Every row comes from one small tree of marks. The marks that hang from a mark follow it in brackets, in alphabetical order. Every link used is in the known rows. Which tree was each row made from?
Known rows
barem[nepit]: [ 18.4   0.1  -7.8  -8.2 -41.1  -8.0   0.6   2.7  10.6  -7.5  -2.9 -16.8
   0.4 -27.0  -2.0 -11.4  -3.6  18.9 -15.5  12.8 -15.0  16.4   5.3]
basu[nifopi]: [  5.7  20.8   3.8 -11.1  14.2   8.3   5.3 -18.5  -0.7  -6.0  -6.3   3.7
   1.3  -6.8  11.2  -0.3  -9.3  21.2 -29.2  -8.7   3.6   3.2  -5.0]
basu[nifopi[barem muke] nofufo]: [  3.7  35.9  14.7 -12.8  14.9  41.3  21.7 -22.7   5.7 -14.9  20.3  18.9
   8.0   4.7  14.6   7.2  -2.7  28.7 -35.2  -0.9  15.3  -8.2   9.4]
nepit[barem[gapa[motup] nifopi[muke] zovo]]: [ 32.1  -8.9   0.3  -7.3  -7.1  -5.3   4.3  23.1 -43.6  -9.7   5.3 -32.7
  -4.3 -50.7 -28.6 -23.9 -22.0  11.9   5.7  -9.5 -13.5   3.0  -4.1]
barem[nifopi zovo]: [ 14.6   7.3   0.4  -7.2   0.4   4.1   3.9  -9.9 -35.6  -4.2   3.8  -9.9
  -7.9 -23.7  -4.7 -13.0 -15.6  18.3 -19.4  -5.5  -3.3   2.9   1.1]
basu[nifopi nofufo[muke]]: [  3.9  32.1  17.0 -20.6   2.5   7.7  16.7 -29.0  11.0 -15.6  16.8  26.1
   4.1  25.8  30.0  15.3 -15.3  40.1 -24.4 -11.6   3.8 -17.6   2.5]
nepit[barem[gapa[motup] zovo]]: [ 39.9 -12.0  -9.0 -13.3 -26.0 -13.8   2.0  39.5 -22.1 -11.9  -4.3 -35.1
   6.4 -78.4 -26.8 -27.3 -21.3  11.7  34.3   0.6 -24.4  17.5 -16.1]
barem[gapa[motup] nepit nifopi[muke zimen] zovo]: [ 30.6  -4.0  -5.9   0.8  -0.5   1.2   0.4  12.7 -52.8  -4.3  -1.1 -41.0
  -7.8 -43.1 -45.0 -26.1 -21.1  27.3 -32.3 -12.4  -5.8  -1.4  12.0]
motup[gapa zovo]: [ 26.1  -1.8  -6.4 -20.9 -42.6  13.5   3.2  -1.4  -6.5  -1.8 -10.8 -20.4
  -9.1 -57.1 -16.4 -17.8  -2.5  17.0  11.4 -12.0 -15.2   8.6 -12.6]
nepit[barem[gapa nifopi[muke[nofufo]]]]: [ 18.2  -2.0   8.6  -7.7  -3.1  -1.3   3.8  -0.9 -10.7  -9.1   8.3 -10.5
 -15.6  -9.6  -9.6  -9.5  -8.3  19.4  -5.9   5.0  -6.1  -4.1  10.4]
nepit[barem[gapa[motup[zovo]] nifopi[zimen]]]: [ 28.5 -14.2  -2.5  -4.0 -15.1 -11.2  -5.3  19.3 -29.2  -0.4 -16.9 -34.2
 -12.5 -56.1 -36.9 -25.9 -20.0  22.0 -15.9  -8.1 -15.7  16.9  -3.7]
nepit[barem[gapa[motup] nifopi[muke[nofufo]] zovo]]: [ 31.3  -5.9   4.7 -10.5  -9.4  -1.3   7.4  17.6 -37.0 -12.9  14.9 -26.0
  -8.4 -37.7 -22.7 -18.9 -18.4  17.9  11.3  -7.5  -6.3  -7.0   0.5]
nifopi[barem[gapa zovo] muke zimen]: [ 26.8  12.7   0.7  -3.0  22.0  44.5  13.0   3.8 -29.4  -7.6   9.2 -20.0
  10.8 -54.8 -36.0 -19.8  -3.5  25.6 -15.6  -7.3   3.7   9.0   8.3]
basu[nifopi[muke] nofufo]: [  2.1  32.4  14.8 -15.8  20.0  25.5  18.1 -34.9  -4.6 -13.2  21.7  16.1
  -1.1  22.5  21.6  12.5  -9.5  31.7 -29.5 -12.7  12.6 -20.9   6.0]
nifopi[barem[nepit]]: [ 19.9   4.3  -7.8  -5.4 -43.4  11.6   4.9  15.6  21.5  -9.1  -3.7 -13.8
  11.3 -46.5  -9.0 -17.2   3.3  14.8 -22.0  25.5 -10.8  30.0   8.6]
nifopi[barem muke[nofufo] zimen]: [ 11.0  21.8  13.9  -5.8   7.5  46.5  19.3 -22.2   4.2 -10.0  27.4   3.7
   4.7  -9.1  -7.5  -1.0  12.1  34.6 -39.4  -0.9  18.5  -0.3  15.9]
nepit[barem]: [ 18.3  -3.8  -0.2 -10.4 -27.3  -8.9   2.0   8.4  11.4  -8.3   0.4 -11.3
   0.2 -35.4  -0.4 -10.0  -5.9  15.0   1.5   8.8 -17.9  22.0  -7.5]
nifopi[barem[gapa nepit zovo] muke[nofufo] zimen]: [ 30.2   8.2  -1.5  -3.0  -5.0  39.9  11.1   9.4  -9.9 -11.1  16.2 -21.7
   5.1 -42.9 -35.3 -17.3   2.8  34.5 -13.7   5.1   6.3   6.1  22.2]
nepit[barem[gapa zovo]]: [ 33.6  -9.4  -8.0 -11.4 -16.1  -6.0  -0.9  27.7 -14.8  -9.4  -5.5 -26.6
   1.4 -65.2 -20.6 -22.6 -16.8  13.6  31.9   4.4 -23.5  20.1  -9.4]
barem[gapa nifopi]: [ 16.0   4.2  -1.0  -6.3   6.6  -9.7  -1.3  -5.1 -24.2  -2.8 -15.3 -12.0
 -13.4 -22.2  -9.8 -16.5 -16.7  15.0 -20.4   7.8  -9.9   0.2   4.7]

Which tree is each row?
[ 13.9   7.1   5.0  -0.3  -1.4  18.5   4.9 -19.5 -28.1  -4.9  21.7 -14.8
 -15.5   2.0 -17.6  -6.4  -4.5  38.5 -45.3 -10.0  10.0  -6.6  24.2] : barem[nepit nifopi[muke[nofufo] zimen] zovo]
[ 38.4  -8.0 -14.8  -9.7 -57.8   9.4   4.2  39.4  -3.5 -10.4 -12.8 -39.1
  12.7 -82.9 -34.7 -33.1  -6.9  11.2   3.8  12.5 -16.3  25.8   2.4] : nifopi[barem[gapa[motup[zovo]] nepit]]
[ 23.9  -8.5  -0.9  -1.7  -2.8 -21.6  -6.0  19.0 -18.7  -1.9 -17.7 -25.5
 -11.2 -47.4 -30.2 -22.3 -19.9  21.6 -24.2   4.3 -17.1  17.1  -3.3] : nepit[barem[gapa[motup] nifopi[zimen]]]
[ 23.7   6.3  -3.4   1.7  -5.0  28.8   6.4   8.6   0.0  -6.4  -2.3 -23.5
   6.9 -43.9 -34.6 -18.6   2.9  26.0 -36.0   9.8  -2.9  18.1  19.2] : nifopi[barem[gapa nepit] muke zimen]
[ 31.6   6.5  -8.1  -9.9  -8.2  22.4   8.1  22.7 -15.9 -10.5  -4.2 -18.8
  13.0 -72.1 -22.8 -25.4  -8.6  12.5  13.5  12.2 -10.3  18.9  -1.7] : nifopi[barem[gapa zovo]]
[ 10.2  33.2  14.1 -12.2  23.5  24.7  13.6 -12.1  11.4 -12.2   0.9  20.2
   8.4  -3.8   0.8   4.4 -12.8  46.7 -38.6  -1.1   6.0  -2.7  10.0] : basu[nifopi[barem[gapa] zimen] nofufo[muke]]
[  9.4  36.1  15.3 -12.8  18.5  35.9  18.1 -16.6   1.8 -13.0  17.0  21.9
  12.7  -4.0   4.7   6.7 -12.3  49.4 -37.6 -10.2  11.5  -0.5   7.1] : basu[nifopi[barem[zovo] zimen] nofufo[muke]]
[  8.4   2.2  -2.4   3.3 -12.0  -8.4  -6.9 -11.4  -5.6   2.3 -11.2 -14.3
 -15.6 -10.2 -14.4 -11.2  -7.5  30.5 -63.8   8.4  -5.7  16.0  16.3] : barem[nepit nifopi[zimen]]
[  3.5  27.4  14.9 -14.1  22.0  27.2  15.7 -34.2  -2.7 -11.9  20.6  10.4
  -0.9  22.0  17.0   9.9  -0.9  28.1 -28.7 -18.4  19.4 -19.0   6.1] : basu[nifopi[muke[nofufo]]]
[ 18.3  20.6  10.7  -6.7  10.7  53.9  20.6 -14.4 -14.0 -11.2  33.0  -2.8
   7.5 -24.5 -16.0  -5.7   7.3  35.1 -24.4  -7.8  18.3   0.1  13.3] : nifopi[barem[zovo] muke[nofufo] zimen]
[  9.2  31.4  12.9  -6.1  37.6  55.3  17.0 -22.1 -12.3  -9.6  21.0   6.2
   6.9  -8.3  -7.6   0.9   2.4  37.2 -40.9 -18.7  26.5  -2.7  10.9] : basu[nifopi[barem[zovo] muke[nofufo] zimen]]
[ 19.1  17.6   9.4  -5.8  16.3  41.6  15.8  -9.8  -3.1 -10.1  15.4  -4.8
   2.7 -23.6 -20.7  -8.8   6.3  32.6 -25.5   2.7  12.0  -2.9  16.6] : nifopi[barem[gapa] muke[nofufo] zimen]
[ 16.5  27.5   8.9  -6.1  44.9  51.7  13.4 -10.9 -18.5  -9.7  11.3  -1.2
   5.7 -20.8 -18.9  -5.8  -3.5  35.3 -28.8 -15.7  21.5  -4.6  11.5] : basu[nifopi[barem[gapa zovo] muke[nofufo] zimen]]
[ 13.0  21.4   5.2  -2.3  20.1  36.7   7.6  -6.8   8.3  -8.2   0.6  -4.9
   2.2 -11.2 -17.7  -4.7   2.5  35.8 -47.1   0.0  15.7   3.6  21.1] : basu[nifopi[barem[gapa nepit] muke[nofufo] zimen]]
[ 13.5  23.8   5.3  -7.8  26.2  36.0  12.6  -4.9  -6.6 -10.1  -2.1  -2.7
  10.7 -23.3  -7.8  -8.3  -4.0  16.2 -26.3  -5.0   8.9   2.3   5.1] : basu[nifopi[barem[gapa] muke]]
[ 12.3  24.1   6.1  -2.9  15.5  48.7  11.5 -10.9  -1.8  -9.5  16.0  -2.8
   6.5 -11.8 -13.8  -2.4   3.1  38.5 -45.5  -9.7  21.5   5.4  18.3] : basu[nifopi[barem[nepit zovo] muke[nofufo] zimen]]
[ 31.6   0.2 -11.2  -1.3 -25.4   5.9   0.4  31.6   3.2  -6.2 -18.3 -31.1
  10.4 -72.5 -39.5 -28.2  -6.4  23.9 -28.6  19.0 -12.7  29.3   6.0] : nifopi[barem[gapa[motup] nepit] zimen]
[ 27.3  -9.5  -4.4  -5.7  -5.9 -10.8  -4.9  20.9 -27.1  -5.2 -10.1 -23.4
 -10.1 -50.7 -22.4 -23.1 -20.6  13.6   8.6   5.7 -19.9  16.1  -2.3] : nepit[barem[gapa nifopi zovo]]
[  2.7  37.6  18.3 -12.2  15.8  28.7  17.0 -23.3  18.0 -12.2  12.3  28.0
  10.1   9.6  12.1  11.0  -7.8  48.6 -51.5  -4.1  11.0  -0.8   9.6] : basu[nifopi[barem zimen] nofufo[muke]]
[ 19.8   7.5   3.3  -0.7  37.7  19.0   4.2 -13.9 -56.2  -1.6   3.7 -20.4
 -12.3 -24.0 -30.8 -16.5 -17.2  28.0 -29.1 -18.5   2.6  -9.2  10.4] : barem[gapa nifopi[muke zimen] zovo]
[ 36.9   2.6  -7.5  -1.2 -12.1  28.7   9.7  27.6 -25.9 -10.1   4.9 -38.7
  14.2 -71.8 -48.3 -28.4  -6.5  25.2 -18.6  -1.7  -3.7  15.7   9.7] : nifopi[barem[gapa[motup] nepit zovo] muke zimen]
[ 21.3   4.4  -3.1  -1.4  27.8   3.9  -3.0  -3.2 -47.4   0.7 -12.4 -19.6
 -13.5 -38.1 -30.0 -20.8 -21.4  27.7 -24.2  -6.6  -5.3   3.4   5.4] : barem[gapa nifopi[zimen] zovo]
[ 30.0 -10.3  -5.7  -6.7 -34.5  -0.8   2.9  11.4 -40.4  -6.0  -2.4 -42.7
  -9.0 -37.3 -33.3 -26.0 -15.3  15.3 -18.5 -12.3  -8.6  -4.9  11.7] : barem[gapa[motup[zovo]] nepit nifopi[muke]]
[ 22.4   9.4  -2.2   1.0 -10.5  41.1  10.6   3.9 -11.0  -7.5  15.3 -21.6
  11.7 -44.4 -29.8 -15.9   3.7  29.4 -34.5  -1.3   2.8  20.6  15.5] : nifopi[barem[nepit zovo] muke zimen]
[  2.8  14.5  12.0   0.3  24.5  15.6   7.2 -35.2 -28.5  -0.4  10.0  -3.8
 -13.6   8.5  -7.4  -2.6  -4.9  29.7 -62.0 -12.8   9.0  -6.4  12.7] : barem[nifopi[muke zimen]]
[ 23.3  -1.7   6.7  -3.2  16.6  11.0   1.9   0.3 -31.4  -5.7  11.2 -18.0
 -15.9 -23.7 -27.0 -13.3 -12.7  30.6  -9.7  -9.0  -2.0  -0.8  10.7] : nepit[barem[gapa nifopi[muke[nofufo] zimen] zovo]]
[  9.1   3.6   2.5  -1.5 -19.6   1.0   3.7 -15.1 -12.6  -5.1   7.8 -14.7
 -11.0   3.3  -4.1  -8.0  -4.1  19.4 -46.2   2.0  -2.4   0.5  18.6] : barem[nepit nifopi[muke]]
